What can hang from each mark
J_526: J_510 J_829
J_281: J_510
J_532: J_96
J_998: J_59 J_510
J_59: J_532
J_510: J_281 J_532 J_883
J_829: J_503
J_96: J_281 J_503 J_532 J_883

Every row comes from one small tree of marks. Brackets hold a mark, then the marks that hang from it, in the order of their numbers. Every link used is in the known rows. Which tree was each row made from?
Known rows
[J_526 [J_510 J_883] [J_829 J_503]]: [ 3.58 -0.29  1.15  1.42  2.49 -2.32 -0.26  0.06  2.11  0.34 -0.95  0.84
  0.90 -2.65  0.50  1.30  1.00  0.09  0.39  0.73  0.05]
[J_281 [J_510 [J_532 J_96]]]: [ 0.54 -3.25  2.43  2.47  1.15  0.55 -0.62  1.40  2.61  1.67  2.02 -0.31
 -0.08 -3.00  0.79 -1.61  2.87 -0.56  0.59  2.54  1.04]
[J_96 [J_281 J_510] J_503 J_532 J_883]: [-2.00 -5.63 -0.21  0.92 -0.95 -0.41 -2.99  1.09  4.12  1.29  4.08 -3.50
  0.44 -7.77  2.84  1.73  4.75 -1.81  2.96  0.17  3.75]
[J_532 [J_96 [J_281 J_510] J_503 J_883]]: [-3.03 -3.18 -0.86  0.23 -0.42  0.25 -4.46  3.39  3.93  0.70  3.29 -2.97
  0.30 -7.00  1.77 -0.30  4.53 -2.92  3.11  0.69  3.89]
[J_59 J_532]: [-0.20 -0.01 -0.77 -0.05 -1.10 -0.95 -0.47  0.10  0.10  0.69  1.47  0.77
  0.10  0.77 -0.82 -0.53 -0.83 -0.68 -0.71 -0.03 -0.94]
[J_510 J_281 [J_532 J_96] J_883]: [-1.25 -2.63  5.12  0.18  0.27 -2.45  1.12 -1.95 -4.02  3.84 -0.97  0.00
  1.18 -5.06 -2.60 -0.52  1.37 -2.46  2.65  2.80  1.97]
[J_510 J_281 J_532 J_883]: [-0.87 -2.27  5.61  0.34  0.79 -2.55  2.45 -3.43 -5.45  4.44 -1.98  0.85
  1.41 -4.32 -2.64 -0.07 -0.68 -1.31  1.51  2.71  0.78]
[J_526 [J_510 J_281] J_829]: [ 2.26 -1.40  2.57  1.31  2.07 -0.79  1.62 -0.22  1.88  0.24 -2.94  1.06
  1.54 -0.86  0.28  1.54 -0.47 -0.65  0.09  0.50 -0.74]
[J_526 [J_510 J_281 [J_532 J_96] J_883]]: [ 1.00 -3.55  5.70  1.20  1.37 -2.11  0.40 -2.52 -1.33  3.60 -0.83 -0.57
  0.37 -4.97  0.25 -0.29  0.22 -2.05  1.11  3.70  1.28]
[J_998 J_59 [J_510 J_281 [J_532 J_96]]]: [-0.94 -4.32  3.02  4.01  1.25  0.86 -0.20  0.07  0.12  3.74  0.25 -1.06
  0.39 -3.40 -1.05  3.29 -1.33 -2.55  0.68  5.08 -0.73]
[J_998 J_59 [J_510 [J_532 [J_96 J_503]] J_883]]: [-0.99 -4.71  1.91  3.87  1.44  0.24 -3.52  0.21 -0.05  3.95  2.09 -2.07
 -0.77 -6.30 -0.43  3.52  0.80 -3.40  0.91  4.99  0.69]
[J_510 J_281 [J_532 [J_96 J_503]] J_883]: [-2.32 -2.06  5.92  0.44  1.04 -1.23  0.45 -0.97 -4.16  4.12 -0.20  0.04
  0.51 -6.30 -2.53 -0.36  2.51 -3.19  2.80  2.26  1.86]
[J_510 J_281]: [-0.98  0.36  2.80 -0.47  0.58 -0.18  2.03 -0.27 -1.81  1.15 -1.74  0.96
  1.06 -0.61 -1.29  0.10 -1.82 -0.66  0.17  0.45 -0.24]
[J_526 J_510 [J_829 J_503]]: [ 3.45  0.24  0.47  2.38  2.35 -0.26  0.67  1.45  3.87 -0.75 -0.38  0.95
  0.56 -0.39  1.08  1.10  1.43  0.80  0.23 -0.18 -1.33]
[J_281 [J_510 [J_532 [J_96 J_503]] J_883]]: [-0.25 -3.32  4.00  1.83  1.94 -0.23 -2.13  0.95  0.86  3.02  2.42 -0.44
 -0.52 -6.42  0.40 -1.26  3.37 -1.92  0.93  2.98  2.30]
[J_510 J_883]: [ 0.14 -0.63  0.85 -1.02  0.04 -2.21 -0.98 -1.55 -1.92  1.22 -0.55 -0.20
  0.36 -2.55 -0.59  0.24 -0.60 -0.77  0.17  1.08  1.40]
[J_59 [J_532 [J_96 J_281]]]: [-2.20 -1.04 -2.68 -0.32 -2.40 -1.18 -2.23  1.81  1.06  0.98  2.10 -0.43
  1.42 -1.95 -0.70 -1.28  2.32 -2.05  0.54  0.20  0.98]
[J_526 [J_510 J_532]]: [ 2.07 -3.03  2.97  2.66  1.24  0.12  0.73 -2.02  0.78  1.84  0.37 -0.61
 -0.66 -1.40  1.69 -0.16  0.61  0.19 -0.09  2.24 -0.57]
[J_281 J_510]: [ 0.95 -1.14  1.10  0.93  1.52  0.63 -0.82  1.43  2.99  0.40  1.01  0.50
 -0.07 -1.31  1.42 -0.79 -0.49  0.51 -1.44  1.38  0.37]
[J_59 [J_532 J_96]]: [-0.60 -0.42 -1.42 -0.14 -1.64 -0.99 -1.82  1.70  1.49  0.13  2.28 -0.16
 -0.10  0.08 -0.73 -1.09  1.06 -1.76  0.50  0.17  0.28]
[J_998 [J_59 [J_532 [J_96 J_503 J_883]]]]: [-2.05 -2.22 -2.67  0.98 -1.88  0.07 -4.17  0.88  1.64  0.91  2.57 -2.55
 -0.71 -2.40 -0.39  2.92  0.83 -3.84  2.68  1.38 -0.19]
[J_998 J_59 [J_510 J_532 J_883]]: [ 0.31 -4.87  1.66  3.69  1.12 -0.93 -1.71 -2.09 -1.19  4.17  0.37 -1.29
  0.09 -4.55 -0.64  3.79 -1.85 -1.72 -0.32  5.39 -0.29]

Write each row's tree
[-2.43 -1.71 -0.42 -0.18 -0.35 -1.14 -4.13  2.85  1.58  2.35  3.31 -0.30
  1.09 -6.05 -0.10 -1.42  2.64 -3.04 -0.10  1.47  2.20]
[J_59 [J_532 [J_96 [J_281 [J_510 J_883]] J_503]]]
[ 2.71  0.12  3.56  1.03  3.07 -2.48  1.53 -0.33  0.51  1.43 -2.47  1.71
  1.81 -3.17 -0.70  1.46 -0.62 -0.44  0.45  1.23 -0.27]
[J_526 [J_510 J_281 J_883] [J_829 J_503]]
[-1.53 -5.23 -2.35 -0.11 -3.27 -2.51 -1.42 -1.56  1.63  0.72  2.11 -3.95
  1.39 -5.03  1.50  2.16  3.71 -1.27  3.97 -0.43  3.56]
[J_96 J_281 J_532 J_883]
[-0.64 -6.25 -1.39  0.79 -1.92 -1.98 -2.13 -0.19  4.21  1.00  2.96 -3.67
  1.31 -6.18  2.74  1.58  3.38 -0.91  2.67  0.88  3.84]
[J_96 [J_281 J_510] J_532 J_883]
[-2.81 -3.03  4.56  1.10 -0.07 -0.11  0.56  0.02 -1.53  2.82  1.13 -1.54
 -0.14 -5.26 -1.53  0.09  3.24 -3.36  4.95  1.10  2.02]
[J_510 J_281 [J_532 [J_96 J_503 J_883]]]
[-1.81 -3.62  1.08  0.62 -1.13 -2.38 -1.29 -1.43 -2.75  3.43  0.39 -1.47
  1.88 -6.36 -1.17 -0.90  4.37 -2.08  2.62  2.50  2.90]
[J_510 [J_532 [J_96 J_281]] J_883]
[-2.44 -3.37  2.84  1.54  1.63  0.05 -1.70  0.40 -1.10  4.06  1.34 -0.22
  1.45 -8.15  0.27 -0.83  3.45 -1.49  0.28  2.46  1.92]
[J_96 [J_281 [J_510 J_532 J_883]] J_503]
[ 2.59 -1.16  4.94  3.52  3.13 -0.51  3.85 -0.19  0.77  2.12 -1.76  1.88
  1.55 -1.98 -0.88  0.65  1.50  0.21  1.46  1.17 -1.81]
[J_526 [J_510 J_281 J_532] [J_829 J_503]]
[-1.57  0.11 -0.57  0.14 -0.86  0.35 -2.40  2.67  1.33  0.33  3.14  0.03
 -0.83 -1.26 -0.70 -0.94  2.22 -2.56  0.70 -0.48  0.32]
[J_59 [J_532 [J_96 J_503]]]
[-2.07 -3.04  0.21  1.58 -1.06 -0.22 -0.27  0.24 -0.83  2.18  0.91 -1.34
  1.44 -3.84 -0.71 -1.14  4.93 -1.36  2.53  1.42  1.52]
[J_510 [J_532 [J_96 J_281]]]
[-2.81 -4.59 -1.15  0.27 -2.26 -0.92 -2.24 -0.13  1.40  0.85  3.21 -3.95
  0.48 -6.60  1.49  2.38  5.20 -2.15  4.24 -1.00  3.54]
[J_96 J_281 J_503 J_532 J_883]
[-3.79 -2.18 -1.79 -0.44 -1.66 -0.17 -3.69  2.22  1.60  0.41  2.43 -3.36
  0.35 -5.92  0.68  0.31  5.03 -3.18  4.19 -0.39  3.63]
[J_532 [J_96 J_281 J_503 J_883]]
[ 0.24 -4.29  0.94  4.60  1.10  1.10 -0.71 -0.77  0.45  3.05  0.94 -1.11
 -0.22 -2.34 -0.17  3.51 -1.31 -1.03 -0.34  4.41 -1.56]
[J_998 J_59 [J_510 J_532]]
[-1.45 -4.17  1.22  0.65  0.50 -0.74 -2.73  0.70  1.75  2.40  2.74 -1.53
  1.26 -8.16  1.91  0.91  4.07 -1.45  0.26  1.09  3.08]
[J_96 [J_281 [J_510 J_883]] J_503 J_532]
[ 3.45 -1.55  2.31  4.05  2.63 -0.31  2.12  0.21  2.43  1.00 -0.22  0.92
  0.65 -1.49  0.31  0.64  3.17  0.69  1.21  0.79 -1.62]
[J_526 [J_510 J_532] [J_829 J_503]]
[-2.47 -2.61 -0.49  0.60 -0.86  0.54 -1.10  0.65  0.47  1.07  2.23 -1.69
  1.06 -4.90  1.07  1.43  4.94 -1.09  1.47 -0.91  1.64]
[J_96 J_281 J_503 J_532]
[-2.59 -1.89  0.39 -0.05  0.83  0.02 -4.09  3.09  1.81  1.76  2.06 -1.14
  0.92 -7.39  0.99 -0.95  3.99 -2.54  0.59  1.53  3.13]
[J_532 [J_96 [J_281 [J_510 J_883]] J_503]]
[-0.92 -1.97 -2.04 -0.53 -2.79 -2.13 -2.62  1.04  2.21  0.10  3.10 -1.86
 -0.56 -1.41 -0.31 -0.30  1.32 -2.59  2.60  0.13  1.85]
[J_59 [J_532 [J_96 J_883]]]
[-0.68 -2.77  1.62  1.55  0.48 -2.00 -1.66 -0.86 -1.09  4.15 -0.04  0.34
  0.90 -3.29 -1.73  3.89 -5.92 -2.98 -1.89  4.72 -1.00]
[J_998 [J_59 J_532] [J_510 J_281 J_883]]
[ 1.06 -3.44  3.70  1.60  1.70 -1.46 -0.30 -1.16 -0.17  3.24  0.69  0.30
  0.34 -4.67  0.15 -1.01  0.57 -0.19 -0.22  3.31  1.31]
[J_281 [J_510 J_532 J_883]]
[-2.65 -5.28  1.25  3.04 -0.05  0.18 -2.55  2.09  1.78  2.80  3.90 -2.92
 -0.31 -7.07  0.52  0.65  4.04 -2.96  2.92  2.29  3.11]
[J_998 [J_510 [J_532 [J_96 J_281 J_503 J_883]]]]
[-0.23 -2.99  2.23  0.78 -0.45 -2.27 -0.78 -1.51 -2.24  2.65  0.65 -1.04
  0.25 -4.42 -1.24 -0.75  3.11 -1.81  2.50  2.36  2.19]
[J_510 [J_532 J_96] J_883]
[-2.22 -1.90 -4.03  0.91 -2.29 -0.22 -3.19  0.61  0.83  1.52  0.87 -1.40
  1.69 -1.82 -0.70  1.98  0.82 -2.62  0.48  1.95 -0.83]
[J_998 [J_59 [J_532 [J_96 J_281]]]]
[-3.00 -3.21  1.88  0.74 -0.20 -1.13 -1.97 -0.27 -2.88  3.66  1.26 -1.44
  1.12 -7.64 -1.11 -0.73  5.42 -2.81  2.85  1.97  2.84]
[J_510 [J_532 [J_96 J_281 J_503]] J_883]
[-0.76 -2.25  0.86  2.40  0.53  0.02 -0.68  0.39  0.52  3.10  0.43  0.40
  0.66 -1.09 -1.24  3.62 -5.33 -2.31 -1.97  3.76 -2.36]
[J_998 [J_59 J_532] [J_510 J_281]]
[-0.42 -2.73  2.31  1.60  1.62 -1.10 -1.32 -1.15 -1.28  3.53 -1.35 -0.46
  0.93 -4.07 -1.03  4.31 -5.06 -2.28 -1.18  4.77 -0.28]
[J_998 J_59 [J_510 J_281 J_883]]
[-1.83 -3.38 -2.56 -0.06 -2.39 -1.98 -3.70  2.17  3.84  1.12  3.36 -1.96
  1.07 -4.24  0.73 -1.06  2.14 -2.58  1.80  1.10  2.69]
[J_59 [J_532 [J_96 [J_281 J_510] J_883]]]
[-0.90 -3.74  0.39  0.44 -1.33 -0.69 -1.73 -0.33  1.92 -0.11  3.52 -3.39
 -1.55 -4.18  1.42  2.60  3.67 -1.98  4.02 -1.23  2.72]
[J_96 J_503 J_532 J_883]
[ 2.55  0.67  2.98  1.88  3.03 -0.53  2.47  1.09  2.31  0.37 -1.96  1.89
  1.56 -0.95 -0.16  1.18 -0.10  0.14  0.25  0.17 -1.55]
[J_526 [J_510 J_281] [J_829 J_503]]
[ 0.75 -3.81  3.12  1.63  1.18 -1.44 -1.54  0.07  0.98  2.86  1.60 -0.50
  0.19 -5.34  0.28 -1.44  2.33 -1.25  0.75  3.55  2.32]
[J_281 [J_510 [J_532 J_96] J_883]]
